Each row was made from one walk, in order. Every step used is in the known rows, and no mark comes twice. Write each row's walk.
Known rows
gatet/zudo/pazi/biliv/gafad: [-0.42  0.25 -0.29 -0.48  0.38 -0.79  0.53 -0.33  0.13 -0.13 -0.42 -0.28
  0.01  0.20 -0.16  0.55  0.07 -0.03  0.02  0.05  0.15  0.49 -0.02  0.00
 -0.01]
mati/gatet/biliv/gafad/zudo: [-0.32  0.45  0.15 -0.45  0.45 -0.09  0.45 -0.38 -0.05 -0.28 -0.37  0.17
  0.24 -0.06 -0.54  0.31 -0.36 -0.04 -0.25  0.14 -0.23  0.26 -0.30 -0.29
 -0.32]
biliv/gafad/mati/gatet/zudo/pazi: [-0.56  0.07  0.01 -0.31  0.26 -0.26  0.42 -0.29 -0.04 -0.30 -0.34 -0.01
  0.62 -0.19 -0.51  0.12 -0.25 -0.61  0.01 -0.01 -0.05  0.12  0.16  0.12
 -0.73]
zudo/pazi/mati: [ 0.17  0.31 -0.06 -0.33  0.16 -0.57  0.11 -0.28  0.14 -0.45 -0.57 -0.12
 -0.10  0.20  0.04  0.68  0.00 -0.18 -0.28 -0.07  0.08  0.20  0.13 -0.21
  0.00]
pazi/mati/gatet/biliv/gafad/zudo: [-0.16  0.36  0.07 -0.53  0.36 -0.13  0.22 -0.28  0.12 -0.46 -0.38  0.03
  0.30  0.16 -0.61  0.36 -0.24 -0.19 -0.04 -0.05 -0.19  0.16 -0.19 -0.26
 -0.44]
zudo/gatet/biliv/gafad: [-0.02  0.23  0.11 -0.66  0.08 -0.39  0.48 -0.18  0.12 -0.46 -0.24  0.20
  0.21  0.04 -0.28  0.29 -0.07  0.01  0.11  0.02  0.17  0.50  0.00 -0.20
 -0.18]
biliv/gafad: [ 0.13  0.19 -0.03 -0.50  0.22 -0.40  0.43 -0.28  0.12 -0.46 -0.72  0.23
  0.24 -0.18 -0.28  0.22 -0.08 -0.07 -0.33  0.25 -0.09  0.28 -0.25 -0.55
 -0.12]
gafad/biliv/gatet/zudo/pazi: [-0.08  0.01 -0.11 -0.30  0.12 -0.46  0.32 -0.31 -0.17 -0.02 -0.23 -0.22
  0.03  0.18 -0.12  0.33  0.19  0.26 -0.04  0.04 -0.08  0.39 -0.10  0.33
  0.16]
zudo/gatet: [ 0.16  0.20  0.25 -0.13 -0.03 -0.31  0.22 -0.22  0.04 -0.29 -0.25  0.27
 -0.24 -0.25 -0.20  0.23  0.08 -0.06 -0.34  0.12 -0.14  0.51  0.14 -0.27
 -0.18]
gafad/mati/gatet/zudo: [-0.49  0.17  0.28 -0.06  0.40  0.19  0.05 -0.34  0.18 -0.28 -0.40  0.03
  0.15 -0.35 -0.55  0.07 -0.04 -0.37 -0.32  0.03 -0.53  0.21  0.18 -0.02
 -0.48]
gatet/mati: [-0.06  0.27  0.09 -0.14  0.11  0.11  0.26 -0.22  0.22 -0.56 -0.65  0.12
 -0.10 -0.12 -0.35  0.22  0.10 -0.07 -0.44  0.11 -0.32  0.33  0.29 -0.60
  0.08]
mati/gafad/biliv/gatet/zudo: [ 0.00 -0.09 -0.12 -0.40  0.29 -0.22  0.26 -0.17 -0.15 -0.09 -0.30  0.01
  0.10  0.17 -0.58  0.19  0.21  0.47 -0.12  0.09 -0.41  0.36 -0.20  0.17
  0.05]
pazi/mati/gatet/biliv: [-0.06  0.40  0.24 -0.48  0.41 -0.09 -0.09 -0.32  0.32 -0.46 -0.32 -0.10
 -0.08  0.09 -0.38  0.60  0.00  0.01 -0.04 -0.20 -0.18  0.25  0.27 -0.24
 -0.06]
mati/gatet/biliv: [-0.20  0.47  0.32 -0.46  0.51 -0.08  0.14 -0.39  0.10 -0.24 -0.31  0.09
 -0.11 -0.14 -0.28  0.54 -0.14  0.15 -0.28 -0.02 -0.23  0.38  0.15 -0.27
  0.05]
biliv/gafad/zudo/pazi/mati/gatet: [-0.08  0.27 -0.06 -0.32  0.17 -0.45  0.29 -0.33 -0.16 -0.40 -0.37  0.06
  0.38 -0.01 -0.49  0.31 -0.30 -0.46 -0.13 -0.01 -0.07  0.02 -0.06 -0.18
 -0.62]
gatet/mati/gafad/biliv: [-0.14  0.20 -0.08 -0.31  0.22  0.07  0.16 -0.09 -0.22 -0.35 -0.61 -0.07
 -0.01 -0.07 -0.59  0.21 -0.10  0.22 -0.25 -0.03 -0.49  0.28  0.20 -0.48
  0.13]
pazi/zudo/gatet: [ 0.15  0.13  0.28 -0.10  0.25 -0.24  0.28 -0.12  0.22 -0.17 -0.36 -0.06
 -0.35 -0.04 -0.32  0.36  0.25 -0.15 -0.05  0.01 -0.37  0.56  0.25 -0.25
 -0.27]
mati/gatet: [-0.03  0.31  0.25 -0.22  0.35 -0.12  0.13 -0.38  0.01 -0.26 -0.35  0.19
 -0.15 -0.43 -0.34  0.30 -0.03 -0.08 -0.48  0.14 -0.37  0.32  0.17 -0.37
 -0.12]
gafad/mati/gatet: [-0.28  0.24  0.51 -0.15  0.36  0.11  0.08 -0.30 -0.04 -0.47 -0.50  0.17
  0.14 -0.44 -0.28  0.15 -0.24 -0.35 -0.46  0.03 -0.52  0.19  0.26 -0.51
 -0.28]
pazi/biliv: [-0.12  0.35  0.20 -0.28  0.45 -0.41  0.25 -0.34  0.16 -0.29 -0.53 -0.09
 -0.52  0.00  0.08  0.66  0.09  0.24 -0.42  0.09 -0.33  0.54  0.08 -0.58
  0.39]
pazi/zudo/gatet/biliv/gafad: [-0.04  0.19  0.16 -0.53  0.32 -0.39  0.51 -0.06  0.29 -0.29 -0.33 -0.12
  0.11  0.28 -0.43  0.39  0.09 -0.09  0.33 -0.09 -0.08  0.57  0.11 -0.18
 -0.27]
pazi/mati: [ 0.24  0.26  0.03 -0.26  0.20 -0.30 -0.03 -0.25  0.32 -0.58 -0.66  0.03
 -0.15  0.08 -0.17  0.48  0.15 -0.10 -0.36  0.01 -0.19  0.21 -0.01 -0.45
  0.02]
biliv/gafad/zudo/pazi: [-0.13  0.32 -0.11 -0.24  0.24 -0.52  0.59 -0.35 -0.21 -0.29 -0.61  0.18
  0.27  0.07 -0.08  0.34 -0.38 -0.21 -0.40  0.24  0.05  0.20 -0.49 -0.28
 -0.24]
pazi/zudo: [ 0.13  0.25  0.19 -0.16  0.55 -0.23  0.24 -0.21  0.32 -0.17 -0.75 -0.15
 -0.26  0.08 -0.20  0.51  0.20 -0.01 -0.32  0.11 -0.50  0.41 -0.02 -0.43
  0.02]
mati/gatet/biliv/gafad: [-0.15  0.35  0.17 -0.70  0.45 -0.23  0.40 -0.31  0.08 -0.32 -0.37  0.12
  0.31 -0.14 -0.47  0.36 -0.21 -0.01 -0.04  0.02 -0.08  0.31  0.00 -0.32
 -0.18]
zudo/gatet/mati/gafad: [ 0.05  0.22  0.13 -0.13 -0.07  0.06  0.31 -0.02 -0.06 -0.47 -0.28  0.32
  0.06 -0.12 -0.64  0.04  0.01 -0.06 -0.17  0.00 -0.21  0.41  0.59 -0.29
 -0.32]

Write each row's walk
[-0.43  0.34  0.58 -0.30  0.50  0.16  0.12 -0.32  0.08 -0.44 -0.38  0.04
  0.15 -0.14 -0.22  0.42 -0.32 -0.11 -0.27 -0.15 -0.38  0.28  0.25 -0.40
 -0.11]
gafad/mati/gatet/biliv
[ 0.17 -0.03  0.18 -0.29 -0.07  0.12  0.29 -0.13 -0.10 -0.44 -0.35 -0.07
  0.05 -0.07 -0.34  0.07  0.16  0.27 -0.16  0.03 -0.46  0.38  0.31 -0.46
  0.28]
gafad/biliv/gatet/mati
[ 0.23 -0.03 -0.12 -0.29  0.03 -0.47  0.21 -0.28  0.23 -0.38 -0.28 -0.10
  0.12  0.43 -0.15  0.44  0.38 -0.05 -0.05 -0.05  0.12  0.29  0.08  0.34
 -0.13]
biliv/gatet/zudo/pazi/mati
[-0.24  0.30  0.06 -0.21  0.36 -0.07  0.10 -0.41  0.23 -0.08 -0.34  0.04
 -0.14 -0.32 -0.68  0.16  0.24 -0.10 -0.33  0.18 -0.37  0.34  0.06  0.07
 -0.32]
mati/gatet/zudo
[-0.32  0.19  0.09 -0.15 -0.08 -0.11  0.55 -0.15 -0.03 -0.49 -0.22  0.04
 -0.03 -0.04 -0.49  0.09 -0.06 -0.17 -0.05  0.07 -0.32  0.56  0.32 -0.51
 -0.30]
pazi/biliv/gafad/zudo/gatet/mati
[ 0.16  0.12  0.08 -0.04  0.14  0.29  0.44 -0.15 -0.18 -0.47 -0.48  0.41
  0.26  0.19 -0.53  0.13 -0.10  0.15 -0.52  0.21 -0.53  0.27  0.11 -0.36
 -0.15]
biliv/gatet/mati/gafad/zudo
[-0.12  0.07  0.19 -0.36  0.26 -0.19  0.35 -0.20  0.08 -0.67 -0.74  0.22
  0.51 -0.17 -0.17  0.10 -0.27 -0.41 -0.32  0.10 -0.29  0.19 -0.20 -0.67
 -0.28]
biliv/gafad/mati
[-0.72  0.12  0.18 -0.36  0.50 -0.15  0.31 -0.29  0.19 -0.31 -0.38 -0.19
  0.28 -0.24 -0.56  0.20 -0.05 -0.31  0.04 -0.04 -0.46  0.37  0.28 -0.22
 -0.40]
pazi/biliv/gafad/mati/gatet/zudo
[-0.45  0.35 -0.10 -0.23  0.46 -0.61  0.30 -0.39  0.16 -0.06 -0.36 -0.33
 -0.42  0.20  0.04  0.74  0.15  0.13 -0.20  0.00 -0.01  0.54  0.12  0.08
  0.21]
gatet/zudo/pazi/biliv
[ 0.42 -0.12 -0.01 -0.47  0.12 -0.33  0.06 -0.07 -0.19 -0.49 -0.43 -0.06
  0.15  0.24 -0.37  0.35  0.06  0.34 -0.08 -0.11 -0.40  0.20  0.00 -0.24
  0.13]
pazi/mati/gafad/biliv/gatet
[ 0.00  0.28  0.14  0.00  0.15 -0.17  0.29 -0.17 -0.24 -0.19 -0.28  0.43
 -0.06 -0.02 -0.46  0.22 -0.25  0.04 -0.51  0.18 -0.37  0.36 -0.18 -0.18
 -0.42]
mati/gafad/zudo/gatet
[-0.01  0.07  0.04 -0.28  0.21 -0.26  0.59 -0.15 -0.23 -0.37 -0.25 -0.02
  0.11  0.34 -0.08  0.60 -0.04  0.28 -0.05 -0.09 -0.12  0.51  0.72 -0.23
  0.30]
zudo/pazi/biliv/gatet/mati/gafad
[-0.16  0.22  0.12 -0.22  0.12 -0.49  0.55 -0.22 -0.08 -0.33 -0.21  0.08
 -0.18 -0.06 -0.26  0.28 -0.16 -0.03 -0.17  0.17 -0.29  0.56 -0.09 -0.42
 -0.26]
pazi/biliv/gafad/zudo/gatet
[ 0.29  0.02  0.23 -0.16 -0.04  0.15  0.42 -0.24  0.15 -0.57 -0.46  0.25
  0.14 -0.03 -0.26  0.13  0.20  0.06 -0.35  0.15 -0.29  0.41  0.41 -0.45
  0.12]
biliv/gatet/mati
[-0.20  0.07  0.31 -0.35  0.27 -0.06  0.33 -0.26 -0.04 -0.56 -0.54  0.21
  0.61 -0.43 -0.44  0.00 -0.35 -0.53 -0.26  0.05 -0.42  0.13  0.16 -0.55
 -0.50]
biliv/gafad/mati/gatet
[-0.08 -0.02 -0.24 -0.36  0.22 -0.44  0.38 -0.22 -0.36  0.05 -0.22 -0.10
  0.19  0.30 -0.34  0.37  0.03  0.39 -0.08 -0.01 -0.06  0.35 -0.05  0.40
  0.05]
mati/gafad/biliv/gatet/zudo/pazi
[ 0.01  0.38  0.09 -0.26  0.24 -0.18  0.09 -0.08 -0.01 -0.42 -0.20  0.13
 -0.03  0.47 -0.51  0.50 -0.20  0.12 -0.09 -0.15 -0.11  0.34 -0.07 -0.01
 -0.31]
pazi/mati/gafad/zudo/gatet/biliv
[-0.15  0.46  0.12 -0.19  0.32 -0.13  0.32 -0.16 -0.18 -0.20 -0.20  0.30
 -0.11  0.28 -0.37  0.45 -0.34  0.25 -0.30  0.02 -0.16  0.46 -0.21 -0.06
 -0.23]
mati/gafad/zudo/gatet/biliv
[ 0.18  0.09  0.28 -0.32  0.30 -0.36  0.38 -0.33  0.08 -0.33 -0.34  0.07
 -0.29  0.07  0.18  0.56  0.17  0.35 -0.35  0.12 -0.33  0.61  0.14 -0.48
  0.45]
pazi/biliv/gatet
[-0.04  0.21  0.19 -0.07  0.28 -0.51  0.57 -0.40 -0.27 -0.14 -0.25  0.03
 -0.24  0.30  0.31  0.70 -0.15  0.27 -0.41  0.12 -0.21  0.55 -0.02 -0.20
  0.29]
gafad/zudo/pazi/biliv/gatet
[-0.24  0.52  0.14 -0.28  0.39 -0.22  0.11 -0.35 -0.01 -0.30 -0.24 -0.12
 -0.03  0.29 -0.23  0.74 -0.31 -0.13 -0.18 -0.20 -0.04  0.19  0.07  0.02
 -0.20]
gafad/zudo/pazi/mati/gatet/biliv
[-0.34  0.32  0.02 -0.21  0.34 -0.33  0.26 -0.43  0.01  0.05 -0.23 -0.03
 -0.04 -0.19 -0.44  0.35  0.07 -0.18 -0.24  0.06 -0.06  0.33  0.20  0.30
 -0.33]
mati/gatet/zudo/pazi
[-0.09  0.38  0.08 -0.06  0.27 -0.28  0.05 -0.34 -0.12 -0.29 -0.32 -0.01
 -0.01  0.01 -0.31  0.47 -0.24 -0.30 -0.37 -0.03 -0.21  0.14  0.10 -0.06
 -0.39]
gafad/zudo/pazi/mati/gatet
[-0.39  0.13  0.24 -0.38  0.41 -0.35  0.43 -0.22  0.12 -0.62 -0.70 -0.07
  0.17 -0.04  0.01  0.37 -0.25 -0.20 -0.21  0.00 -0.37  0.39  0.06 -0.77
  0.01]
pazi/biliv/gafad/mati
[-0.23  0.16 -0.43 -0.43  0.27 -0.56  0.01 -0.12 -0.06 -0.14 -0.46 -0.42
  0.03  0.39 -0.53  0.55  0.07  0.11  0.08 -0.22 -0.04  0.17 -0.06  0.29
 -0.12]
gatet/zudo/pazi/mati/gafad/biliv
[ 0.28 -0.03  0.02 -0.43  0.21 -0.28  0.32 -0.15 -0.35 -0.23 -0.38  0.12
  0.14  0.05 -0.27  0.28 -0.08  0.50 -0.27  0.08 -0.40  0.29 -0.13 -0.28
  0.24]
mati/gafad/biliv/gatet
[-0.12  0.44  0.03  0.00  0.31 -0.37  0.38 -0.41 -0.16 -0.15 -0.56  0.16
 -0.17  0.03  0.07  0.50 -0.26 -0.09 -0.66  0.19 -0.13  0.31 -0.34 -0.21
 -0.06]
gafad/zudo/pazi
[ 0.00  0.34  0.31 -0.36  0.16 -0.21  0.22 -0.26  0.13 -0.33 -0.19  0.11
 -0.25  0.07 -0.07  0.47  0.00  0.13 -0.11 -0.07  0.05  0.57  0.12 -0.17
  0.03]
zudo/gatet/biliv
[ 0.21 -0.01 -0.26 -0.33  0.16 -0.48  0.26 -0.20  0.08 -0.32 -0.31  0.05
  0.35  0.54 -0.37  0.51  0.22  0.08 -0.03 -0.11  0.13  0.20  0.12  0.41
 -0.24]
biliv/gatet/zudo/pazi/mati/gafad
[-0.04  0.16  0.06 -0.10 -0.24  0.06  0.56 -0.10 -0.04 -0.56 -0.36  0.32
  0.27 -0.14 -0.67 -0.19 -0.09 -0.37 -0.17  0.18 -0.21  0.36  0.11 -0.43
 -0.56]
biliv/gafad/zudo/gatet/mati
[-0.24  0.32 -0.17 -0.24  0.33 -0.44  0.28 -0.37  0.17 -0.10 -0.44 -0.08
 -0.09  0.10 -0.14  0.48  0.11 -0.05 -0.34  0.10  0.07  0.38 -0.07  0.21
 -0.06]
gatet/zudo/pazi
[-0.09  0.03  0.08 -0.11  0.13  0.05  0.22  0.15 -0.15 -0.18 -0.34 -0.30
 -0.11  0.10 -0.86  0.16  0.13  0.04  0.27 -0.16 -0.60  0.46  0.60 -0.24
 -0.18]
pazi/zudo/gatet/mati/gafad/biliv
[-0.01 -0.05 -0.07 -0.31  0.14 -0.22  0.22 -0.27  0.04 -0.11 -0.35 -0.12
 -0.08  0.03 -0.37  0.15  0.33  0.35 -0.17  0.13 -0.37  0.41 -0.21  0.10
  0.16]
gafad/biliv/gatet/zudo
[-0.41  0.45 -0.07 -0.05  0.43 -0.20  0.47 -0.19 -0.26 -0.26 -0.44 -0.07
 -0.14  0.31 -0.20  0.66 -0.34  0.11 -0.37  0.01 -0.28  0.44  0.31 -0.35
  0.07]
gatet/mati/gafad/zudo/pazi/biliv
